What can hang from each mark
k711: k637 k942
k942: k275 k711
k275: k637 k942
k309: k625
k625: k58 k261 k637
k261: k625
k637: k275 k625 k711

Each row was made from one small tree. Brackets hold a mark, then the marks that hang from it, in the order of their numbers. Every link used is in the known rows. Write each row's tree.
Known rows
[k625 k261]: [  8.5  -4.8  -8.1  -6.1  27.9 -26.9  -3.9   5.3   6.6  11.6   9.3   9.2
 -13.5  23.2  11.3  -3.0 -10.1  -7.8  25.0   4.8  -2.2  52.6  -5.4]
[k625 k58 k261 [k637 k275]]: [ 25.1   3.0 -11.8   3.8  31.3 -22.6  -6.3   2.4  10.9  30.8  14.6   8.7
 -15.5  30.6   8.4   6.5 -16.8  -6.4  23.2   9.6  -1.2  -3.5  -0.3]
[k625 k58 k261 [k637 k711]]: [ 27.7  -7.5  -7.2   4.9  24.1 -15.8  -0.7   0.7   0.2  14.0  18.8  -1.4
  -2.3  22.6   6.1  -1.1 -15.7  -4.2  23.0  14.9  -2.2  -8.7  -4.0]
[k711 [k637 [k625 k58 k261]] [k942 k275]]: [ 35.8   3.5  -5.8 -12.0  21.7 -15.4 -12.8  13.6 -10.6   6.2  23.1  21.1
  -9.3   5.1  12.1  -4.6 -17.2  -0.7  24.1   4.9   7.4  80.2  -4.7]
[k637 k711]: [ 13.8  -6.5  -3.7  -2.7  23.6 -15.0  -3.5   2.3   5.4  -6.4   9.5   5.7
 -15.6  14.4  -0.9  -8.8  -5.7  -8.2  21.8   7.4   0.4  35.3  -8.3]
[k942 k275 [k711 k637]]: [ 22.6  13.5  -1.4 -14.2  20.4 -26.0 -10.1  15.7   2.3   4.0  12.0  16.5
 -21.0   0.8  -0.2 -27.1  -8.6  -1.7  20.5  -8.4  18.6  43.6  -7.1]
[k637 [k625 k58 k261] k711]: [ 20.5 -15.4  -8.5   9.5  25.1  -1.5  -1.6   7.2   1.4  -9.5  19.5   6.1
  -4.5  29.0   6.9   1.6 -12.7  -4.6  21.4  11.5  -2.1  31.0  -6.8]
[k261 [k625 k58 [k637 k275 k711]]]: [ 27.2  -3.4  -9.7  10.6  23.5  -9.1  -8.1   2.9   6.9  10.4  15.9   0.4
 -15.3  24.0   2.6 -12.4 -14.9  -7.2  12.6   9.8  -3.2 -40.2  -4.3]
[k625 k58 k261 k637]: [ 22.4  -1.5  -9.4  -2.3  27.1 -24.0  -3.7   2.4   4.0  29.4  17.4   3.7
  -5.8  25.2  13.4  -0.1 -17.1  -5.4  23.0  10.4   1.3   2.4  -3.8]
[k309 [k625 k261 k637]]: [ 17.1   4.1  -9.7  -2.6  23.5 -36.8  -8.7   7.2  -1.5  21.9   8.4   1.6
  -6.6  32.0  11.9   6.8  -8.5  -5.6  19.3  -7.7   1.7   9.3  -5.5]
[k711 [k637 k275]]: [ 15.7   0.6  -8.0  -8.0  30.0 -25.5  -9.7   6.8  10.6  11.7   5.2  19.9
 -29.3  16.0   1.9  -0.1  -6.0  -8.7  21.0   1.2   2.3  52.7  -1.0]
[k275 k942]: [  4.0  -3.2  -2.9  -6.1  22.4 -19.2  -9.1   4.3   0.0  12.9   6.3  14.5
 -22.4  24.0   6.8 -14.9  -8.2  -7.3  21.9   5.3   1.8  35.4 -11.8]
[k942 [k711 [k637 k275 [k625 k58 k261]]]]: [ 22.5   3.0 -12.4   4.8  28.6 -12.5  -9.1  19.0   7.8   4.9  15.9  20.1
 -20.2  26.0   1.9  -1.7 -14.0  -1.6  19.7  -0.8  10.0  28.9  -2.2]
[k711 [k637 k625]]: [ 13.7 -10.3  -8.2  -5.5  26.1 -19.1  -9.9  10.8   3.8  -4.5  11.5  17.1
 -15.2  18.1   9.0   2.1  -4.3  -7.9  16.0  -0.2   7.8  56.4  -3.2]
[k275 k637 k942]: [  0.2  -9.5  -2.3  -5.9  19.2 -22.0 -11.1   4.2  -4.2  14.2   3.6  20.3
 -22.3  28.2  13.2 -21.1 -12.0  -7.3  21.0   9.5   4.8  17.7 -12.9]
[k942 [k711 [k637 k275 k625]]]: [ 15.0   6.7 -10.2   1.4  28.3 -16.7 -13.6  18.0  11.3  -5.1   9.7  21.9
 -25.9  20.4  -3.4  -2.5  -4.5  -5.4  13.6  -6.3  13.9  35.4  -2.9]
[k261 k625]: [  6.2  -7.4  -8.7  -5.9  21.7 -21.9  -8.7   6.6   5.4   3.9   8.9   5.5
 -17.4  18.1  12.9 -17.7  -9.7  -9.7  15.2  -0.2  -1.2  23.8  -8.8]
[k275 [k637 [k625 k261]] [k942 k711]]: [ -0.6  -8.5  -7.3   5.2  18.2 -16.3 -13.9  16.7  -5.0   1.9   9.6  21.2
 -13.9  36.5  11.4 -19.6 -13.8  -2.2  17.0   3.9  11.5   7.5 -12.4]
[k261 [k625 k637]]: [ 11.9  -5.1  -9.7  -3.2  21.7 -27.9 -11.1   4.6   5.7  15.7  12.0   2.2
 -10.6  21.4  14.0 -14.7 -10.4  -9.4  10.8   1.1   1.7 -15.2  -5.3]
[k261 [k625 k58 [k637 k711]]]: [ 24.3  -9.6  -7.1   5.0  19.0 -10.6  -5.5   2.2   0.1   7.5  18.4  -4.9
  -5.8  18.5   8.1 -19.0 -14.9  -6.5  13.0   9.0  -0.4 -37.3  -8.5]
[k942 [k275 [k637 [k625 k58 k261]]] k711]: [ 22.4   0.0  -6.7   1.5  18.3 -10.6  -8.6  17.8  -1.8   2.5  19.0  17.1
  -9.0  23.8  12.8 -26.0 -21.0   0.7  20.8   2.9  18.8   7.5 -11.0]
[k637 [k275 [k942 k711]] [k625 k58 k261]]: [ 12.3   5.1 -10.2  12.2  25.6  -4.4 -11.4  17.2   3.8   9.8  14.6  20.8
 -21.7  39.4   2.6 -10.2 -16.4  -1.3  19.9   3.1   8.2   7.7  -9.2]

Which tree is each row?
[ 20.7   9.2  -6.9 -14.9  28.1 -28.9 -17.2   6.5   2.0   9.8   7.0  22.0
 -31.1   1.7   0.0   2.5  -8.0  -7.6  22.4   5.0   1.5  75.8  -2.2] -> [k711 [k637 k275] k942]
[ 16.4 -10.8 -10.9   2.3  27.6 -10.1  -4.0   8.9   4.1   6.3  17.6  10.7
  -7.7  30.6  15.0   1.0 -14.6  -6.0  22.3   5.8   2.3  43.9  -6.3] -> [k637 [k625 k58 k261]]
[ 23.1   8.9 -10.3   2.0  28.6  -8.6 -10.9  17.6  10.2   1.1  14.7  20.4
 -25.4  20.9  -2.8  -8.4 -10.1  -3.0  16.7  -2.6  15.5  21.5  -4.2] -> [k942 [k711 [k637 k275 [k625 k58]]]]
[ 25.8   5.6  -9.6  -2.1  23.5 -27.7  -5.6   6.1  -3.0  27.8  13.1  -1.6
  -5.9  32.5  13.4   1.8 -14.4  -3.2  22.0  -3.0   3.8   0.0  -7.5] -> [k309 [k625 k58 k261 k637]]
[ 15.4 -10.7 -13.6   3.6  31.1 -21.2 -10.4  12.7   9.3   5.0  10.4  23.2
 -18.3  28.4   8.8  14.5  -7.8  -7.0  18.7   1.8  -0.1  58.8   2.5] -> [k711 [k637 k275 [k625 k261]]]
[ 19.1  -4.4  -5.8  -8.2  19.7 -22.6 -17.0  11.1  -9.3   0.4  15.2  23.2
  -9.2  12.1  16.9  -7.6 -16.8  -4.0  21.1   7.9   8.7  62.9  -7.4] -> [k711 [k942 [k275 [k637 [k625 k261]]]]]
[ 19.1  -4.0  -9.4  -2.4  21.7 -19.3  -8.5   4.4   2.7  21.6  16.9   0.1
  -8.9  21.0  14.7 -19.3 -16.2  -7.6  13.4   4.0   2.9 -23.6  -7.6] -> [k261 [k625 k58 k637]]
[ 18.7  -3.8 -13.0   8.4  31.7  -9.4  -6.4   8.7  10.6  10.1  15.0  16.2
 -16.7  35.2   9.6   8.3 -14.2  -6.4  21.8   5.7  -0.3  36.8  -2.7] -> [k637 k275 [k625 k58 k261]]
[ 27.2   5.3  -3.2 -14.5  21.6 -20.3 -17.8  12.9  -7.3  -3.1  16.6  23.3
 -16.2  -2.3   6.9  -5.1  -8.6  -4.5  18.3   1.4  12.0  85.1  -4.1] -> [k711 [k637 k625] [k942 k275]]
[ 15.2   2.0  -4.8  -0.1  20.3  -6.5 -12.0  17.3  -4.9   1.5  15.5  20.2
 -20.1  22.9   3.8 -21.1 -11.8  -0.5  16.0   0.7  16.8  17.0 -11.7] -> [k275 [k942 [k711 [k637 [k625 k58]]]]]
[ 27.5   8.9   1.5 -11.9  19.2 -16.1 -11.7   4.6  -6.0  -6.9  15.0   9.9
 -16.0  -6.1  -2.0 -15.8 -10.1  -4.5  24.7   6.9   4.2  65.9  -9.8] -> [k637 [k711 [k942 k275]]]
[ 24.1  -3.8  -9.4  -8.7  24.6 -17.7 -12.6  11.5  -8.5   3.8  19.5  18.7
 -10.3   9.7  12.2   4.0 -14.8  -3.8  22.6   8.9   3.4  74.8  -4.4] -> [k711 [k637 [k625 k58 k261]] k942]
[ 21.5 -13.5  -6.3   3.7  19.1  -7.2 -11.1   7.0 -11.7  -9.9  18.5  12.5
  -6.1  17.4  10.5  -3.7 -18.2  -3.7  22.1  18.5   0.7  38.9  -9.9] -> [k275 [k637 [k625 k58 k261] [k711 k942]]]
[ 30.5   6.1  -8.8   3.2  21.7 -12.0 -15.2   2.8  -1.2   9.8  17.6   3.0
 -16.7   9.2   1.7 -11.2 -16.4  -6.5  14.5  12.2  -2.8 -16.4  -5.8] -> [k261 [k625 k58 [k637 k275 [k711 k942]]]]
[ 30.9   1.2  -7.5   5.3  21.3 -19.6  -3.9   4.7  -6.3  13.6  14.7  -5.7
  -2.5  30.7   5.3   0.5 -12.6  -2.5  20.9   0.7  -0.5 -12.4  -7.9] -> [k309 [k625 k58 k261 [k637 k711]]]
[ 17.3   1.3 -12.2   2.2  31.4 -30.9  -8.6   3.6  12.4  27.9  10.2  11.3
 -15.7  28.4   6.9  10.1 -11.6  -8.0  20.3   6.7  -1.8   9.7   2.1] -> [k625 k261 [k637 k275]]
[ 21.0 -17.7  -5.0   6.3  18.6 -10.8  -6.8   9.9  -3.3 -12.0  15.3  17.5
  -4.3  23.2  10.8 -10.2 -13.5  -3.9  19.8   9.8   3.8  27.0  -6.9] -> [k942 [k275 [k637 [k625 k261] k711]]]
[ 12.8  -3.5 -10.6  11.1  27.8  -3.3  -9.0   9.2   2.0  16.4  13.9  21.5
 -19.2  41.7   9.8   0.3 -16.2  -4.8  21.5   8.5  -0.6  25.8  -6.7] -> [k637 [k275 k942] [k625 k58 k261]]
[ 15.7  -8.8 -11.4  13.2  29.8  -7.6  -6.1   8.4   9.4 -10.2  12.4  13.8
 -14.3  31.7   0.8  11.1  -7.9  -7.5  19.3   6.9  -5.7  39.1  -1.0] -> [k637 k275 [k625 k261] k711]
[ 33.5   7.9  -8.4   3.6  27.1 -16.9 -11.2   1.5  -1.4  16.7  18.1   5.4
 -13.3  14.7  -1.1   5.9 -17.6  -4.4  23.8  17.4  -4.9  12.0  -2.0] -> [k625 k58 k261 [k637 k275 [k711 k942]]]
[ 16.2   0.2  -5.0   9.0  24.3 -15.5 -11.0   1.1   2.9  15.6   8.6  12.8
 -21.4  28.4  -4.8  -3.9  -8.4  -6.6  16.4  12.5  -2.5 -19.7  -4.4] -> [k625 [k637 [k275 k942] k711]]
[ 17.9  -9.3 -10.2   7.4  26.9  -8.4 -10.7  11.9  -0.6  15.2  13.8  27.5
 -21.0  36.2   8.8   2.6 -14.8  -2.9  20.5   8.2  -0.8  33.6  -3.9] -> [k711 [k637 [k275 k942] [k625 k58 k261]]]
[ 27.9 -14.9  -4.9   7.3  17.8  -2.1  -3.6   8.8  -6.1  -5.6  20.0  15.3
  -3.0  23.3  11.4 -14.4 -19.1  -1.7  22.3  12.5   5.9  16.6  -9.7] -> [k942 [k275 [k637 [k625 k58 k261] k711]]]
[ 26.1   1.8 -11.9  -2.7  29.2 -15.4 -14.2  11.7  -1.1   8.0  17.3  24.5
 -20.1  16.5   7.4  11.6 -14.6  -3.8  22.9   8.2   0.8  70.9  -0.8] -> [k711 [k637 k275 [k625 k58 k261]] k942]
[ 20.9  -1.5  -9.7   0.0  25.1 -15.1  -6.8  18.3   1.1  -0.8  18.4  13.9
 -11.1  21.1   6.7  -9.5 -13.9  -0.8  19.2  -0.2  12.6  33.8  -6.1] -> [k942 [k711 [k637 [k625 k58 k261]]]]
[  9.8  -1.3  -3.2   6.3  24.7  -8.5  -9.1   2.8   3.7   3.8   5.6  15.4
 -28.3  26.1  -4.8 -10.1  -6.9  -7.2  21.6   8.9  -4.3  18.9  -8.2] -> [k637 [k275 k942] k711]
[ 20.7  -4.5  -6.9  12.9  19.1  -4.2 -10.9   3.0  -0.9  18.6  14.6   6.5
 -18.0  30.2   3.1 -19.6 -16.4  -5.3  12.5  11.8  -4.4 -54.8  -8.4] -> [k261 [k625 k58 [k637 [k275 k942] k711]]]
[ 17.6  -0.2  -4.8  -2.0  23.0  -9.9 -14.5   7.1  -3.7 -19.6  14.9  10.0
 -12.4   7.1   0.1   2.5  -5.6  -7.6  18.5  10.3   2.1  61.6  -7.8] -> [k637 k625 [k711 k942]]
[ 10.2  -5.6  -8.0   2.9  26.5 -14.0 -15.0  11.4   3.0   7.5   7.4  29.1
 -27.1  30.4   4.1   1.1  -6.2  -6.5  15.7   2.1   4.0  42.9  -4.2] -> [k711 [k637 [k275 k942] k625]]
[ 27.3   4.6  -1.3  -4.2  19.6  -7.0 -14.7   9.4  -6.5 -17.3  18.1  13.7
 -11.6   2.9   0.4  -6.4  -8.5  -4.8  19.4   5.7   6.6  64.1  -8.2] -> [k637 k625 [k711 [k942 k275]]]
